Known rows, with every way that one mark hangs from another
Z693{Z73{Z950}}: [ 25.9  10.2 -11.1   4.2  34.4  22.1   0.4   4.9  46.7   1.4  27.2  28.4
   7.8   9.0  39.6  21.4  10.5 -45.7  29.8 -13.7]
Z417{Z950{Z954{Z385}}}: [ 19.1 -27.3   3.0  -9.7   5.0  29.3  -8.2   9.7  38.7  15.8  36.6  -1.4
   6.7  17.1  10.4  21.0   9.3 -34.0  17.3 -32.9]
Z950{Z417 Z954}: [ 21.3 -28.7   3.1 -25.2  12.0  17.3   8.4   5.8  17.7  13.2   7.6  -5.8
   2.4  -8.8  22.7   6.4  15.8 -38.8  19.2 -10.9]
Z954{Z385}: [ 29.3 -24.7  -1.2  -2.4   4.7  25.2   6.4  17.3  34.8  15.1  19.6   8.0
 -11.0   3.0  13.1  11.7   1.4 -32.4  27.8 -20.7]
Z939{Z742}: [ 29.6 -14.8 -19.7   1.0   7.5   7.2   1.3  27.4  22.7  19.2  30.4  30.8
 -19.5  -8.8  10.3   0.0   1.6 -43.6  30.0 -19.6]
Z73{Z950}: [ 32.4  -1.2   0.4  12.1  25.9  17.9   4.0  14.2  29.9   3.2  34.4  20.0
   8.6   4.7  29.7  20.0   4.5 -31.7  22.1 -27.6]
Z693{Z954{Z950{Z417}}}: [ 46.7 -38.0   4.8 -28.4  15.4  15.6   4.0  33.6   7.2   0.8  18.2  12.2
   4.1  -7.9  36.5   9.2  16.4 -27.5  23.1 -28.7]
Z417{Z950{Z954}}: [ 14.1 -12.0   0.6  -9.9  19.0  11.4  -3.4  11.1  32.0  13.7  31.5   5.6
  12.7  11.6  17.0  15.4   4.8 -40.4  10.7 -32.2]
Z954{Z693{Z73} Z950}: [ 26.9 -18.8 -11.1 -19.6  26.6  11.0  -3.7  37.6  50.2  10.0  -8.9  37.4
  10.4   0.0  54.5  -2.9  19.1 -20.0  36.2 -25.6]
Z417{Z950{Z954{Z693{Z73{Z939}}}}}: [ 24.9 -11.3 -16.2 -19.6  32.9  17.3 -17.2   9.2  49.2  12.3  10.7  24.8
  13.3  15.1  39.2   8.8  16.7 -45.3  47.3 -35.3]
Z950{Z417 Z954{Z385}}: [ 25.6 -46.6   6.8 -25.3  -0.4  36.8   3.3   5.8  22.5  14.1   9.9 -15.8
  -3.6  -2.1  17.1  13.2  20.8 -31.5  27.3 -11.8]
Z417{Z950{Z954{Z385 Z693{Z73}}}}: [ 12.5 -36.0  -5.6 -24.3  14.7  36.6 -16.7  16.7  64.3  17.3  11.0   9.9
  13.8  24.2  39.4   9.1  23.5 -38.7  30.1 -25.2]
Z693{Z73 Z954{Z385}}: [ 42.3 -28.5 -12.3 -19.6   9.6  33.9 -11.4  15.6  50.2  15.2  16.7  21.5
  -4.8  18.7  25.4   8.8  15.5 -48.6  31.6 -10.8]
Z950{Z417 Z954{Z385 Z693}}: [ 28.2 -64.8  10.0 -32.4  -4.3  36.5   2.0  19.8  32.6  15.4  -6.0 -12.7
   2.7   0.3  34.1  -1.1  28.3 -24.7  36.1 -16.7]
Z73{Z693{Z954{Z385}} Z939 Z950}: [ 68.2 -30.5 -20.5  11.3   7.2  44.2 -21.7  17.2  40.8   3.8  43.6  16.3
   9.2  14.3  23.4   7.3   1.8 -37.1  56.7 -46.5]
Z950{Z954{Z385 Z693{Z73}}}: [ 24.7 -40.8  -7.4 -26.8   4.8  33.9 -14.4  16.4  67.2  26.7 -10.9  13.2
   4.3  18.8  37.5  -4.4  30.6 -31.7  39.5 -11.6]
Z742{Z939}: [ 17.2  -9.0   7.3   6.3  34.1   6.4  18.4  -0.5  37.6  21.1  10.5  30.3
  -6.2 -13.6  27.9  -2.4  -2.0 -42.5  27.7 -19.2]
Z954{Z385 Z693{Z73} Z950{Z417}}: [ 26.5 -48.2  -3.8 -31.1  15.6  35.6   5.0  31.9  38.8   0.7  -4.9  14.7
  -0.3  -5.3  55.9   5.2  30.9 -19.2  44.9 -21.1]
Z954{Z693 Z950}: [ 33.5 -29.6   0.5 -12.0  15.6   6.9   3.1  44.9  35.3  11.5  -0.4  28.9
   9.7  -2.7  42.9  -1.5  12.7  -8.8  29.2 -37.4]
Z950{Z417 Z954{Z385 Z693{Z73}}}: [ 20.5 -55.2  -1.4 -39.3   7.2  41.5  -3.0  13.4  48.3  14.9 -12.7  -2.3
   2.2   5.1  44.7   0.1  35.3 -36.8  42.8  -4.8]
Z693{Z73 Z954{Z385 Z950}}: [ 47.2 -29.9  -9.8 -23.9  12.2  33.8 -17.4  29.9  48.9  10.2  15.9  31.5
  -0.6  14.8  37.4   9.7  24.7 -28.8  34.0 -24.7]
Z954{Z385 Z693 Z950{Z417}}: [ 32.6 -58.8   7.6 -25.3   5.0  29.3  10.0  39.6  23.9   1.5   1.6   5.0
   0.1  -9.6  43.3   6.0  22.5  -8.7  38.6 -35.3]

Rows
[ 22.5 -49.3   5.6 -30.4  11.0  19.9   6.4  20.1  26.1  12.5 -10.8  -4.3
   9.0  -4.8  37.3  -5.4  22.7 -30.1  29.6 -15.6] : Z950{Z417 Z954{Z693}}
[ 54.9 -35.0   0.9  -3.7   9.6  42.7 -22.0  13.8  43.4  11.6  22.7  16.4
   9.0  19.3  31.1  10.6  29.6 -15.0  55.9 -42.9] : Z73{Z939 Z950{Z954{Z385 Z693}}}
[ 51.4 -53.8   8.0 -28.7   3.9  33.1  -2.8  33.5  12.9   2.6  22.3   6.0
  -3.9  -2.6  30.1  16.2  21.9 -20.7  29.2 -30.8] : Z693{Z954{Z385 Z950{Z417}}}
[ 30.6 -40.7   5.1 -21.0   7.1  29.3  11.7  26.1  15.5   2.2  16.6   2.8
  -5.3 -13.4  27.9  19.6  14.7 -14.4  31.3 -28.3] : Z954{Z385 Z950{Z417}}
[ 19.9 -45.4   5.9 -16.5   5.1  28.3 -13.3  24.0  48.7  17.7  19.5   1.1
  14.4  19.4  25.9   7.8  15.4 -25.7  24.5 -38.8] : Z417{Z950{Z954{Z385 Z693}}}
[ 46.9 -62.4 -10.2 -23.7  -5.2  37.1  -2.9  36.1  26.3   4.0  16.3  -1.2
   6.2 -10.1  33.1  -4.3  11.7 -26.1  38.0 -35.4] : Z73{Z693{Z954{Z385 Z950{Z417}}}}
[ 39.5 -21.1 -18.4  -2.4  18.8  32.5  -5.0   1.6  22.5  -1.6  25.6  -3.6
  17.3 -11.6  28.5   6.8  12.1 -37.9  52.0 -34.3] : Z73{Z693 Z939 Z950{Z417 Z954}}
[ 68.3 -28.7 -42.9  -3.9   2.1  17.3 -23.8  47.1  24.0  15.0  35.7  45.1
  -3.8 -10.6  18.6 -14.3   4.3 -34.0  61.1 -51.6] : Z73{Z693{Z954{Z950}} Z939{Z742}}
[ 35.2 -25.2   2.9  -0.5   6.2  40.1 -15.6   5.0  43.1  14.1  32.7   6.3
  10.5  17.4  20.0  18.9  23.6 -22.9  26.1 -29.7] : Z73{Z950{Z954{Z385}}}
[ 50.3 -10.7 -18.3   4.1  25.7  23.3   3.4  13.2  -2.4  -6.3  54.0  24.5
 -15.7 -16.8  20.9  23.9  11.8 -43.7  57.6 -32.8] : Z73{Z939{Z742} Z950{Z417}}
[ 28.8 -43.8   4.2 -23.0  18.8  11.2  14.0  40.1  15.0   1.7  -3.2  13.1
   7.4 -14.5  49.7   2.4  18.6 -13.1  33.6 -31.4] : Z954{Z693 Z950{Z417}}
[ 47.5 -23.0 -16.7   7.5  12.8  24.5  -9.9  25.8  43.4   6.7  33.3  16.3
  23.0   5.9  34.6  -3.2  -0.2 -41.3  29.1 -33.7] : Z73{Z693{Z954} Z950}
[ 43.1  -8.3 -23.7   9.1  16.2  27.7 -17.5   5.2  40.9  10.2  28.5  14.9
  19.3   3.3  22.7   2.7   6.8 -34.5  48.9 -40.1] : Z73{Z693 Z939 Z950{Z954}}
[ 40.9 -10.9 -19.4 -15.9  32.3  13.0  -8.1  31.5  41.6   7.3  -2.5  45.5
   2.4  -0.6  50.6   2.4  19.1 -21.2  57.2 -37.8] : Z954{Z693{Z73{Z939}} Z950}
[ 28.3 -14.8  -8.3  -8.2  16.6  45.9 -18.9  -2.9  59.2  10.7  24.5  14.5
  10.1  21.8  31.3  19.6  31.5 -33.7  31.5 -16.5] : Z693{Z73{Z950{Z954{Z385}}}}
[ 53.5  -2.3 -19.6 -15.6  29.5  16.4 -11.2  11.3  37.3  11.1  16.3  36.5
  -4.9  11.0  29.0   7.8   6.5 -53.8  48.1 -18.7] : Z693{Z73{Z939} Z954}
[ 29.5 -33.4 -13.5   4.7  -3.2  44.9 -16.6  10.8  54.7  16.1  28.0  -0.7
  20.0   9.7  22.3   1.4  14.0 -25.6  34.5 -31.5] : Z73{Z693 Z950{Z954{Z385}}}
[ 16.8 -29.7   3.6 -14.2  18.4  10.6  -9.4  24.6  40.8  16.5  14.5   6.4
  19.9  15.0  33.0   2.7  10.9 -32.8  20.4 -36.3] : Z417{Z950{Z954{Z693}}}
[ 44.1 -42.8  -5.2 -37.1  15.4  39.0  -4.7  25.2  28.9   1.1  13.5  12.7
  -1.2   1.3  43.1  16.4  29.4 -33.3  34.7 -21.3] : Z693{Z73 Z954{Z385 Z950{Z417}}}
[ 45.5 -24.1 -14.8 -16.9  19.2  32.2 -12.1  29.6  48.4   9.0   1.9  38.5
  -5.1   4.9  43.7   6.5  23.2 -13.8  64.3 -37.6] : Z954{Z385 Z693{Z73{Z939}} Z950}
[ 60.8   4.9 -17.1  -2.4  37.5  25.6 -18.5   6.4  38.4  -1.0  34.4  39.5
   6.4  17.7  39.0  19.8  14.3 -48.7  49.1 -29.3] : Z693{Z73{Z939 Z950} Z954}
[ 36.1  -7.7 -18.1  -9.4  30.2  13.8  -2.1  17.3  45.2  11.0  -4.3  37.1
  -3.1   3.6  40.6  -0.2   8.8 -42.7  56.2 -19.9] : Z954{Z693{Z73{Z939}}}
[ 58.3  -9.2 -10.0 -13.9  41.3  31.4  -5.6   2.3  19.2 -10.8  33.2  22.4
   3.6   5.4  45.1  26.9  20.1 -53.9  51.6 -22.0] : Z693{Z73{Z939 Z950{Z417}} Z954}
[ 50.2 -21.0  -8.4  -7.4  18.5  43.3 -18.2  11.1  51.8   4.2  34.7  22.9
   6.5  26.1  38.9  20.7  23.2 -41.7  34.9 -18.8] : Z693{Z73{Z950} Z954{Z385}}
[ 23.8   1.0  -9.0  -6.8  29.6  26.6 -14.1   0.2  54.0  10.2  18.5  21.6
  17.9  14.3  38.0  14.0  25.0 -39.7  26.6 -14.3] : Z693{Z73{Z950{Z954}}}
[ 62.9 -13.4 -23.1  11.9  18.0  25.6 -16.5  18.7  34.6   1.3  39.2  24.2
  15.4   6.2  29.0   2.7  -2.2 -42.3  50.6 -43.7] : Z73{Z693{Z954} Z939 Z950}
[ 27.0 -48.2  -9.8  -8.7   0.8  49.3  -5.9   3.9  37.4   2.2  24.3 -18.2
  16.4  -3.6  29.0   6.0  17.7 -31.5  37.7 -24.7] : Z73{Z693 Z950{Z417 Z954{Z385}}}
[ 35.2 -58.2  11.5 -18.1   6.6  47.5  -3.3  14.2  32.5   5.3  14.7  -9.3
  13.6   7.6  42.4  11.9  36.1 -18.3  37.6 -26.5] : Z73{Z950{Z417 Z954{Z385 Z693}}}
